(in the rows, 128 means zero)
Known rows, with every step that occurs
lokipib > tusebo > vilef > sude: [136 110 141 128 153 123 179 147 110  64 139 133 169 135  70 188  76 109
 135 139 149 114 139 129 149 156 118 146  81 127  87 107]
monomaf > vilef: [141 127 168 130 143 144 172 170 105 152  93 127 136  99 109 126 120 122
 156 148 119 106 128 123 119 127 142 133 129 117 133 159]
taza > sude: [121 103 136 174 107 142 124 141 121 146 110 133 121 138 104 146 135 112
 148 127 110 133 162 121 112 163 163 127 152 133 135 133]
vilef > sude > taza: [139 136 181 137 162 152 137 145 148 101 138 130 126 178 148 139  86 111
 113 160 125 129 134  84 131 185 143 112 141 134  93 141]
taza > vilef > kegum > zube: [124 137 119 111  75  48 131 117 129 128  92 122  98 129 175 105 154  86
 164 159  90 145  84 198 138 173 105  77 136  67 120  72]
taza > vilef > kegum: [119 146 124  80 118  76 122 127 126 137 103  92 107 124 148 106 124  71
 133 127  96 121 122 177 157 172 103  95 130  91  95  72]
monomaf > vilef > molikop: [132 165 182 138 147 147 123 127 102 136  86 127 138 114  99 145 138  87
 185 190 124 115 101 136 117 145 163 131 149 115 115 150]
sude > taza > vilef > kegum: [133 133 151  82 137  94 139 145 134 154 110  83 106 152 166  99  83  62
 119 118  80 112 144 146 172 203 118  90 146 116 100  91]
kegum > vilef > tusebo > lokipib: [122 152 104  92  70  71 195 109  60 112 101 178 145 130  81 129 114 132
 156 201 175 128 115 128 158 153 130  69 158 138 150 131]
vilef > neli: [158 157 140 131 104 104 144 102 118 108 103 140 141 154 121 122 124 144
 141 160 134 130  97 120 105 164 107 101 118 149 149 119]
sude > taza > vilef: [134 106 168 107 134 117 141 152 135 167 121  77 141 158 163 115  90  76
 129  95 121 103 151 112 145 163 126 105 137 141 107 118]
neli > vilef: [117 133 170 130 115 128 158 186 133  95 111  90 129 109 121 137 131 133
 124 140 108 119 130 124 147 139 141 121  88 136 125 105]
lokipib > tusebo > vilef: [141  89 121 121 137 117 189 148  99 111 139 122 170 117  68 170  76 120
 133  99 134 104 150 148 157 128 115 154  88 145 124 109]
monomaf > vilef > kegum: [142 156 150 106 140 120 171 162 101 137  81 133  99  92 115 109 109 110
 147 169  74 118 124 161 146 170 136 117 139  89 124 129]
molikop > vilef > neli > monomaf: [167 146 162 105  75  63 132 155 158 131  53 113 141 115 123 137 130  94
 128 188 125  92 115 106 114 200 110 113 113 174 139  92]
neli > monomaf > vilef > sude: [137 152 193 125 131 134 158 201 157  93  66 131 130 119  90 184 116  76
 177 180 125  77 115 102 126 175 142 124 145 125  82 112]
molikop > vilef: [138 114 148 114 124 106 117 148 121 166 103 106 129  89 151 103 136 114
  99 156 123 131 148 118 127 141 131 133 103 132 127 147]
kegum > vilef > neli > monomaf: [141 163 123 115  45  65 191 169 135  85  92 123 166 140 115 143 116  89
 156 183 158 101  90 108 119 193 111  81 164 169 153  77]
zube > kegum > vilef: [121 139  81 127  78  62 191 180 101 119 160 101 136  92 119  92 119 101
  77 162 138 111 103 164 131 129 150 109 138 119 122 117]
neli > monomaf > vilef > molikop: [132 170 184 125 122 131 120 161 147 122  59 118 134 117  76 181 137  50
 207 188 114  77  99 133 130 161 164 132 166 137 105 105]
kegum > vilef: [110 129 109 124  93 107 178 161 100 120 144 114 154 110 142 109 124 109
 124 155 157 136 121 121 127 133 133 105 158 127 146 130]
taza > vilef > tusebo: [118 138 118  91  99  75 134  90 103 133 104 118 137 130 118 165 154 103
 152 125 158 120 107 164 113 155 113  73 116 142 112 105]
zube > kegum > vilef > molikop: [107 176  95 132  82  62 145 142 103 105 155 103 139 110 109 105 137  66
 105 204 143 122  76 180 126 142 172 106 157 117 102 112]
vilef > neli > monomaf: [160 159 140 120  80  88 145 135 163  91  79 136 138 155  99 163 122 109
 161 156 128  88  96 115 121 181 106 103 137 169 139  76]
lokipib > tusebo > vilef > monomaf: [135 137 102 109 143 104 172 110 102 113 156 130 158 140  39 195  87 102
 143 127 112  97 121 156 166 151 122 135  90 146 107  83]
sude > taza > vilef > neli: [165 135 179 110 114  91 157 126 125 145  97  91 161 184 158 111  84  93
 141 128 132 102 120 106 117 201 106  80 127 165 129 111]
taza > sude > vilef > neli > monomaf: [158 138 147 145  65  94 153 182 154 133  17 106 151 139 106 175 117  63
 192 124 125  88 136  94  98 239 124 129 167 165 147  79]
lokipib > tusebo > vilef > kegum: [144 114 105  92 140  94 191 142  98  96 129 127 133 108  71 151  69 105
 122 121  91 117 145 184 184 167 108 140  97 114 116  77]
tusebo > vilef: [116 100 119 107 146  96 146 128 114 125 114 126 151 137 103 162 106 127
 132  84 124 109 155 144 143 121 127 154 110 123 123 120]
lokipib > tusebo > vilef > molikop: [130 125 135 123 140 119 142 107 101  97 131 121 172 133  56 187  96  84
 165 144 139 114 122 156 153 141 141 152 106 141 104 101]
vilef > molikop: [119 165 141 135 129 129  78  86 128 112 119 130 131 143 116 144 148  92
 156 173 133 136 101 142 125 141 151 126 149 128 111 123]
zube > kegum > vilef > tusebo > lokipib: [133 162  80  95  56  29 214 129  61 114 122 166 125 113  57 108 111 119
 110 209 157 104  98 170 161 146 146  71 141 134 124 118]

Rows
[123 155 150  99 139 102 121 115 137 170 137  83 130 187 135 138 104  59
 142 121  98  96 121 119 150 184 130  82 143 140  87  94]  sude > taza > vilef > monomaf
[ 98 172 125 130  94 109 130 121 102 104 138 116 157 127 131 127 140  75
 151 198 163 148  92 133 121 150 156 102 175 124 126 121]  kegum > vilef > molikop
[135 149 112 134  85  77 137 116 127 106 106 161  81 128 153 107 151 128
 149 182  79 159  82 187 136 171 121  92 146  72 148  94]  vilef > kegum > zube
[118 145 147 159 115 137  95 133 122 155  59  97 142 131 125 157 142  47
 188 138 132 134 139 121 101 197 169 149 175 119 119 125]  taza > sude > vilef > molikop
[152 150 165  98 120 106 189 116  65 144  52 190 129 122  50 146 111 142
 190 193 137  99 122 126 151 148 140  96 131 132 134 158]  monomaf > vilef > tusebo > lokipib
[164 162 135 112 113  95 164 139 117 130  61 106 165 125 155 119 111 111
 151 131 155 121 104 110  97 182  88 128 123 138 153 123]  sude > vilef > neli
[121 157  62 112  60  37 208 142  78 104 155 132 127  95  91 129 143 120
  87 183 155 120  84 190 113 154 150  70 131 143 133 122]  zube > kegum > vilef > tusebo
[153  97 173 130 171 138 196 164 116  85 144 121 168 162  86 179  35 102
 117 130 132 104 161 100 163 188 134 140  98 149  88 122]  lokipib > tusebo > vilef > sude > taza
[103 171 182 133 116 128 108 143 138  81 105  86 131 124 107 158 151  97
 154 186 114 126 102 137 140 151 165 117 108 131 107  96]  neli > vilef > molikop
[125 120 102 107 103  44 160 114 113 102  93 160 101 136 130 141 129 127
 154 138  75 141 109 202 154 163 116 119 133  72 144  91]  tusebo > vilef > kegum > zube
[139 129 128  98 103  82 134 106  98 151  94 137 122  91 125 146 152 133
 108 177 145 142 125 145 106 168 128  92 103 151 139 149]  molikop > vilef > tusebo
[143 151 125  95 108  93 145  76  89 121  86 190 119 148  66 147 120 148
 163 175 150 121 119 130 157 146 128  90 131 141 131 128]  vilef > tusebo > lokipib
[110 185  64 117  84  48 176 144 103 122 179 109 122 121  89 115 130  82
  89 190 113 107  73 173 139 152 153  84 141 121 104  94]  zube > kegum > vilef > monomaf
[149 138 147  77  98  70 136  92  82 156  61 169 123 111  90 122 127 135
 129 203 143 123 139 122 156 164 126  96 105 144 130 147]  molikop > vilef > tusebo > lokipib
[151 138 221 141 175 166 177 187 123 125 102 127 137 148 130 139  76 105
 141 177 113 105 137  80 123 191 155 117 143 120  95 173]  monomaf > vilef > sude > taza
[130 124 114 140  93 108 154 134  95 153  59 130 131 115 109 182 143 103
 166 118 145 134 149 134  90 207 145 115 154 141 148 132]  taza > sude > vilef > tusebo
[126 110 133 153 112 133 137 177 121 167  67  95 135 113 139 139 123  82
 158  93 128 128 165 108 106 181 148 154 157 122 138 133]  taza > sude > vilef
[146 132 129 113  77  56 127 133 120 142  80 139  84  90 180  85 157 117
 119 211  76 162 103 178 136 184 121  98 122  79 144 112]  molikop > vilef > kegum > zube
[107 179 151 120 120 115 137 148 134  96 130  95 116 136  89 168 140 116
 135 170  83 109 100 132 152 162 146  99  96 135 110  80]  neli > vilef > monomaf
[137 122 146  93 118  94 153 109 113 151 114 108 135 160 135 158 113  95
 136 117 141 108 129 134 125 189 126  66 134 163 116 123]  sude > taza > vilef > tusebo
[135 150 187 140 156 153 161 167 111 105  93 139 139 118 111 145 118 112
 156 186 132 119 115 107 113 159 142 124 122 101  94 158]  monomaf > vilef > sude
[120 139 163 129 122 132 185 181 118  94 149 117 152 161 161 119  81  93
 108 186 152 139 130  75 131 197 148  89 167 131 110 145]  kegum > vilef > sude > taza
[150 145 150 135 101  92 180 156 104 128  71 161  92 102 139 108 140 123
 178 201  71 139  86 183 128 174 132  97 147  64 152 128]  monomaf > vilef > kegum > zube
[127 152 168  97  93  91 177 132  93  90  72 148 123 128  57 160 120 155
 158 187 127 109 125 130 175 156 142  81  93 150 131 105]  neli > vilef > tusebo > lokipib
[145 133 168 121 119 126 169 203 147 136  67 120 131 103  85 166 120  87
 177 142 108  67 128 117 137 147 140 136 148 140 122 116]  neli > monomaf > vilef
[172 157 176 135 120 117 186 141  95 127  68 143 154 125 105 124 113 136
 168 176 127 111 100 113  97 166 118 107 120 141 151 153]  monomaf > vilef > neli
[110 140 159 114 134 106 113 130 139 104 115 100 147 147 149 145 130  71
 141 141 152 126 116 123 118 159 114 104 113 104  63 103]  taza > vilef > sude
[150 150 152 123  75  77 181 187 148 115  45 154  85 104 113 145 140  86
 199 196  62 100  82 179 144 189 133 100 166  88 143  82]  neli > monomaf > vilef > kegum > zube
[145 149 148 110 101 103 182 163 125 121  60 152 123 105  60 206 136 104
 182 166 129  75 107 143 118 172 141  96 146 161 132 115]  neli > monomaf > vilef > tusebo
[140 159 121 127  69  80 193 139  92  99 118 131 173 134 137 104 119 129
 134 185 169 140  94 113 103 170 111  81 149 146 166 124]  kegum > vilef > neli
